Each row was made from one path, in order. Every step used is in the known rows, and no mark comes twice. Write each row's path.
Known rows
E -> K: [.12,-.06,.12,-.27,-.24,-.14,-.21,.00,.20,.10,.10,.20,-.11,-.06,-.04,-.10,-.14,-.07,-.17,-.04,.04,-.26,-.03,-.08,-.29]
K -> E: [.22,-.07,-.08,-.12,-.38,-.02,.08,.30,.08,.24,.10,.21,.02,-.23,.12,.29,-.13,.05,-.10,-.09,.12,-.19,-.30,.00,-.09]
D -> C -> T -> K -> E: [.13,.15,-.20,.30,-.16,.19,-.18,-.07,-.17,.03,-.05,-.27,.00,-.07,-.11,.07,-.16,.17,.06,-.21,-.05,-.09,-.22,-.29,.13]
X -> U -> S -> M: [-.09,-.09,.13,-.09,.07,.15,-.10,.28,.07,.11,.06,.27,.01,.03,.29,-.15,.04,-.10,-.05,-.24,-.08,-.03,.39,.48,-.10]
X -> U -> S -> M -> D -> C: [.02,-.07,.25,-.03,.12,.27,-.31,-.05,.06,.22,-.10,.20,.22,.02,.07,-.12,.10,.11,.11,-.31,.19,.50,.24,.30,.17]
T -> C -> E -> K -> S: [-.02,-.18,-.19,-.04,.09,-.26,.37,.04,.09,-.07,-.06,-.16,-.24,-.01,-.19,-.15,-.03,-.11,-.27,.26,.10,-.21,.10,-.32,.00]
C -> E -> K: [.11,-.04,-.02,-.15,-.08,-.11,-.15,-.05,.21,.09,.21,.01,-.23,.12,-.11,.03,-.06,-.13,-.17,.10,-.08,-.14,.05,-.10,-.34]
K -> T -> C: [-.15,-.01,-.12,-.12,-.02,-.15,.27,.21,.06,-.15,.15,.06,-.01,-.15,-.17,.03,-.02,-.04,-.03,-.16,.21,-.11,-.10,-.18,.11]
X -> U -> S: [-.16,-.09,.09,-.11,-.25,.22,-.24,.21,.15,.23,.26,.31,-.07,-.07,.15,.00,-.04,-.18,-.11,-.45,.11,-.08,.17,.33,-.07]
D -> C -> E -> K -> S -> U: [.17,-.08,.05,-.09,.23,-.19,.26,-.17,-.06,-.03,-.16,-.05,-.14,.08,.00,.03,-.03,.08,-.22,.10,-.24,.03,.11,-.20,.04]
X -> U -> S -> M -> D -> C -> T: [-.14,-.01,.01,.16,.36,.42,-.25,-.26,-.02,.05,.08,-.03,.11,.17,.15,-.24,.03,.05,.23,-.30,.08,.43,.26,.44,.21]
D -> C -> E -> K -> S -> U -> X: [.11,.00,.10,.05,.18,-.07,.23,.03,-.21,-.14,-.02,.03,.01,-.03,.04,.31,.07,.02,-.27,-.14,-.28,-.02,.23,-.04,-.16]
S -> M -> D: [.04,-.09,.15,-.13,.12,-.11,-.05,.12,.13,.12,.03,.41,.08,.00,.15,.03,.07,.10,.26,.16,.13,.21,-.09,.34,.01]
K -> S -> U -> X: [-.05,-.08,.09,.01,.04,-.15,.38,.37,-.18,-.14,.11,.44,.02,-.19,.30,.44,.04,-.02,-.15,-.19,-.17,-.22,.01,.25,-.12]
D -> C -> E: [.02,-.15,-.03,.07,.03,.12,-.14,-.14,.03,.07,.15,.12,-.12,.26,-.10,.29,.09,.03,-.14,-.25,.00,.31,.02,-.10,-.03]
S -> K -> T: [-.18,.19,-.05,-.13,-.32,.07,.06,.02,-.06,-.16,.19,-.11,.09,-.06,.10,.18,.00,-.07,.17,-.01,-.15,-.26,-.35,-.12,.01]
E -> K -> S: [.17,-.12,.00,-.29,-.19,-.24,.26,.01,.10,.04,-.10,.12,-.10,-.09,.06,-.16,-.08,-.08,-.25,.17,.12,-.38,-.10,-.22,.00]
C -> T -> K -> E: [.08,.15,-.25,.25,-.21,.08,-.10,.10,-.09,.03,.07,-.17,-.09,-.14,-.01,.08,-.21,.06,.12,-.05,-.08,-.31,-.32,-.15,.01]
T -> C -> E -> K: [-.08,-.15,-.08,.00,.06,-.19,-.06,.04,.18,-.01,.14,-.11,-.31,.03,-.32,-.10,-.07,-.11,-.17,.07,-.02,-.07,.22,-.19,-.30]
M -> S -> K -> E: [-.08,.15,-.08,.14,-.47,.23,-.13,.17,-.08,.10,.00,-.12,.16,-.24,.16,.27,-.02,-.03,.00,.01,-.01,-.10,-.27,.07,-.30]
D -> C -> E -> K: [.16,-.06,.04,-.09,-.04,.02,-.24,-.26,.12,.08,.05,-.09,-.13,.18,-.23,-.01,-.01,.00,-.23,-.09,-.05,.11,.13,-.25,-.23]
M -> D -> C -> E -> K: [.16,-.01,.10,-.09,.01,.00,-.31,-.32,.16,.17,.06,-.07,-.05,.13,-.28,-.02,.01,.02,.00,.05,.10,.29,-.03,-.18,-.12]
E -> K -> T -> C: [-.03,.08,-.07,-.22,-.06,-.22,.15,.10,.11,-.14,.07,-.12,-.01,-.20,-.27,-.20,-.10,-.08,-.11,-.04,.16,-.25,-.02,-.32,-.04]
D -> M -> S -> K -> T: [-.13,.51,-.07,.02,-.38,.20,-.08,-.16,-.12,-.28,.05,-.08,.33,-.02,.10,.20,-.05,-.18,-.06,-.06,.03,.01,-.18,.04,-.16]
U -> S -> M -> D: [-.01,-.10,.21,-.07,-.03,.00,-.22,.04,.08,.14,.02,.25,.14,.11,.10,-.02,.17,.04,.09,-.01,.14,.21,.07,.44,.01]

Write each row's path
[.18,-.04,.15,-.03,.07,.09,-.37,-.34,.05,.13,-.09,-.24,.06,.28,-.23,-.18,.16,.02,-.13,.04,-.02,.34,.32,.03,-.14]
U -> S -> M -> D -> C -> E -> K
[-.43,.01,-.08,.09,-.27,.07,.01,.08,-.07,-.25,.13,-.34,.06,-.04,-.23,-.02,.06,-.09,-.06,-.19,-.01,-.13,.07,-.14,.07]
U -> S -> K -> T -> C
[-.06,-.06,.19,-.09,.07,.12,-.16,.18,.14,.24,.05,.32,.11,-.05,.20,-.10,.06,-.03,.22,-.06,.15,.21,.17,.54,.03]
X -> U -> S -> M -> D
[.22,.22,-.07,-.30,-.13,-.08,.12,-.08,.12,-.03,.21,-.22,-.06,.04,-.11,.03,.00,-.15,-.08,.15,-.05,-.27,-.22,-.26,-.12]
C -> E -> K -> T
[-.15,.18,.02,.37,.26,.35,-.43,-.21,-.13,-.01,-.09,-.22,.05,.11,-.06,-.33,-.04,.08,.32,-.26,-.05,.24,.22,.14,.24]
X -> U -> S -> M -> D -> C -> T -> K
[-.25,-.24,-.19,.17,.13,-.10,.08,.19,.12,-.05,.25,.08,-.27,.11,-.21,.18,.03,-.07,-.09,-.07,.05,.11,.15,-.03,-.12]
T -> C -> E
[.21,-.10,-.02,-.13,.04,-.10,.16,-.28,.07,.11,-.16,-.13,-.04,.09,-.16,-.06,.04,.01,-.09,.25,.21,.12,-.10,-.31,.16]
M -> D -> C -> E -> K -> S
[-.47,.06,-.10,.08,-.16,.17,.04,.22,-.02,-.17,.15,-.28,.05,-.18,-.11,-.09,-.04,-.17,.06,-.24,-.01,-.14,.13,-.04,.08]
X -> U -> S -> K -> T -> C
[.25,-.12,-.03,-.11,.29,-.11,.29,-.12,-.05,-.07,-.33,-.13,-.03,.21,.06,-.20,.12,.04,-.25,.26,-.12,.04,.27,-.18,.01]
D -> C -> E -> K -> S -> M
[-.27,.21,-.03,-.08,-.36,.31,-.06,.06,-.03,-.06,.22,-.21,.13,-.11,.13,.04,-.01,-.20,.12,-.21,-.13,-.25,-.08,.05,.04]
X -> U -> S -> K -> T
[.20,-.08,.09,-.25,.14,-.26,.22,.04,.11,.09,-.23,.16,.08,-.07,.12,-.24,.03,.04,.11,.45,.16,-.03,-.08,.09,.08]
E -> K -> S -> M -> D
[-.20,.38,-.01,-.02,-.30,.22,-.03,-.06,-.10,-.16,.12,-.16,.22,-.07,.14,.18,.08,-.16,.12,-.02,-.01,-.13,-.31,-.02,-.12]
M -> S -> K -> T
[.17,.17,-.12,.32,.09,.17,-.14,-.08,-.17,.04,-.21,-.30,.13,-.06,-.04,-.05,-.08,.25,.31,.05,-.04,.12,-.18,-.09,.19]
S -> M -> D -> C -> T -> K -> E
[-.18,.10,-.12,.27,-.01,.06,-.26,-.08,-.08,-.12,.17,-.03,-.22,.08,-.05,-.05,-.15,-.01,.17,-.14,-.12,-.23,-.13,-.06,.02]
C -> T -> K
[.20,.10,-.09,.08,-.40,-.06,-.08,.31,-.03,.17,-.07,.01,-.03,-.24,-.08,.19,-.17,.09,.03,-.05,.00,-.31,-.34,-.25,-.04]
T -> K -> E
[.17,-.06,.00,-.13,.26,-.20,.28,-.01,.10,.08,-.16,-.01,-.02,.07,.08,-.15,.11,.00,.12,.57,.06,.07,-.04,.07,.04]
C -> E -> K -> S -> M -> D
[.00,-.16,-.08,-.01,.38,-.28,.34,.06,.09,-.02,-.21,-.13,-.06,.02,-.11,-.24,.08,.03,.09,.54,.13,.11,.15,-.03,.08]
T -> C -> E -> K -> S -> M -> D
[-.13,-.01,-.07,.07,-.53,.31,-.18,.29,-.02,.20,.10,-.16,.06,-.25,.17,.14,-.11,-.09,-.02,-.18,-.13,-.21,-.03,.13,-.13]
X -> U -> S -> K -> E
[.11,-.15,-.03,.08,.32,.01,.22,-.16,-.05,.06,-.15,.00,.05,.26,.02,.11,.21,.12,.06,.19,.10,.46,.02,-.02,.25]
K -> S -> M -> D -> C -> E
[.09,-.15,.05,-.14,.17,-.17,.32,.11,.04,.07,-.15,.30,.11,-.02,.24,-.02,.12,.08,.19,.33,.20,.10,-.16,.21,.20]
K -> S -> M -> D
[-.01,-.09,-.11,.12,.43,.14,.18,-.32,-.11,-.08,-.10,-.01,.09,.20,.18,-.16,.07,.17,.18,.07,.13,.33,-.02,.13,.37]
K -> S -> M -> D -> C -> T
[-.12,-.10,-.03,.13,.26,-.25,.41,.29,-.15,-.24,.06,.00,-.14,-.16,-.06,.22,.00,-.08,-.25,.00,-.24,-.19,.29,.01,-.25]
T -> C -> E -> K -> S -> U -> X
[.25,-.08,.17,-.17,.15,-.08,.05,-.23,.01,.08,-.37,.06,.18,.01,-.01,-.23,.07,.18,.00,.15,.19,.26,.03,-.11,.19]
E -> K -> S -> M -> D -> C
[-.06,.13,-.01,.33,.29,.14,-.33,-.27,-.15,-.12,-.12,-.15,.02,.16,-.09,-.19,-.02,.20,.33,-.07,-.07,.24,-.01,-.02,.19]
S -> M -> D -> C -> T -> K
[.01,.23,.14,.05,.00,-.04,-.17,.00,-.03,-.13,.04,.49,.14,-.05,.17,.28,-.15,-.04,-.21,-.22,-.06,.24,.18,.41,-.30]
D -> M -> S -> U
[-.01,-.01,.05,.07,.06,-.28,.24,.20,-.15,-.08,-.15,.17,-.17,-.11,.09,.12,-.11,.08,.03,.07,-.25,-.28,-.12,-.14,.16]
T -> K -> S -> U
[.03,-.21,-.15,-.03,.36,-.29,.47,.13,.00,-.16,-.24,-.17,-.16,.09,-.03,-.28,.06,-.04,-.21,.41,-.09,-.12,.35,-.12,-.06]
T -> C -> E -> K -> S -> M
[.26,.25,.02,-.26,-.05,.01,-.02,-.32,.10,.07,.08,-.29,.11,.04,-.25,.01,.05,-.02,.09,.09,.15,.13,-.27,-.35,.08]
M -> D -> C -> E -> K -> T
[-.07,-.03,.19,.01,-.01,-.05,.01,.35,-.12,-.10,.31,.55,.01,-.17,.23,.50,.00,-.03,-.09,-.37,-.25,-.12,.08,.37,-.34]
S -> U -> X
[-.35,-.11,.08,.11,-.47,.21,-.39,-.02,-.03,-.05,.18,-.05,-.02,.12,.02,.10,.08,-.11,-.10,-.22,-.17,-.10,.08,.17,-.17]
U -> S -> K
[.14,-.09,.11,-.24,.07,-.35,.31,.08,.02,-.02,-.11,.20,-.13,-.16,.15,-.05,-.13,.02,-.17,.16,-.19,-.31,.00,-.04,-.02]
E -> K -> S -> U
[-.10,.12,.04,.38,.15,.26,-.48,-.35,-.19,-.08,-.11,-.27,.07,.25,-.15,-.24,.08,.12,.20,-.20,-.05,.26,.16,.07,.21]
U -> S -> M -> D -> C -> T -> K
[.06,-.01,.05,.03,.11,-.21,.16,.14,-.04,.02,-.29,.14,.05,-.05,.08,-.11,.06,.11,.27,.34,.10,-.01,-.18,.01,.26]
T -> K -> S -> M -> D
[-.05,.04,-.14,.24,.12,.07,.04,-.30,-.15,-.07,-.19,-.15,.00,.06,-.10,-.13,-.03,.10,.20,.02,.19,.04,-.26,-.28,.48]
M -> D -> C -> T -> K -> S
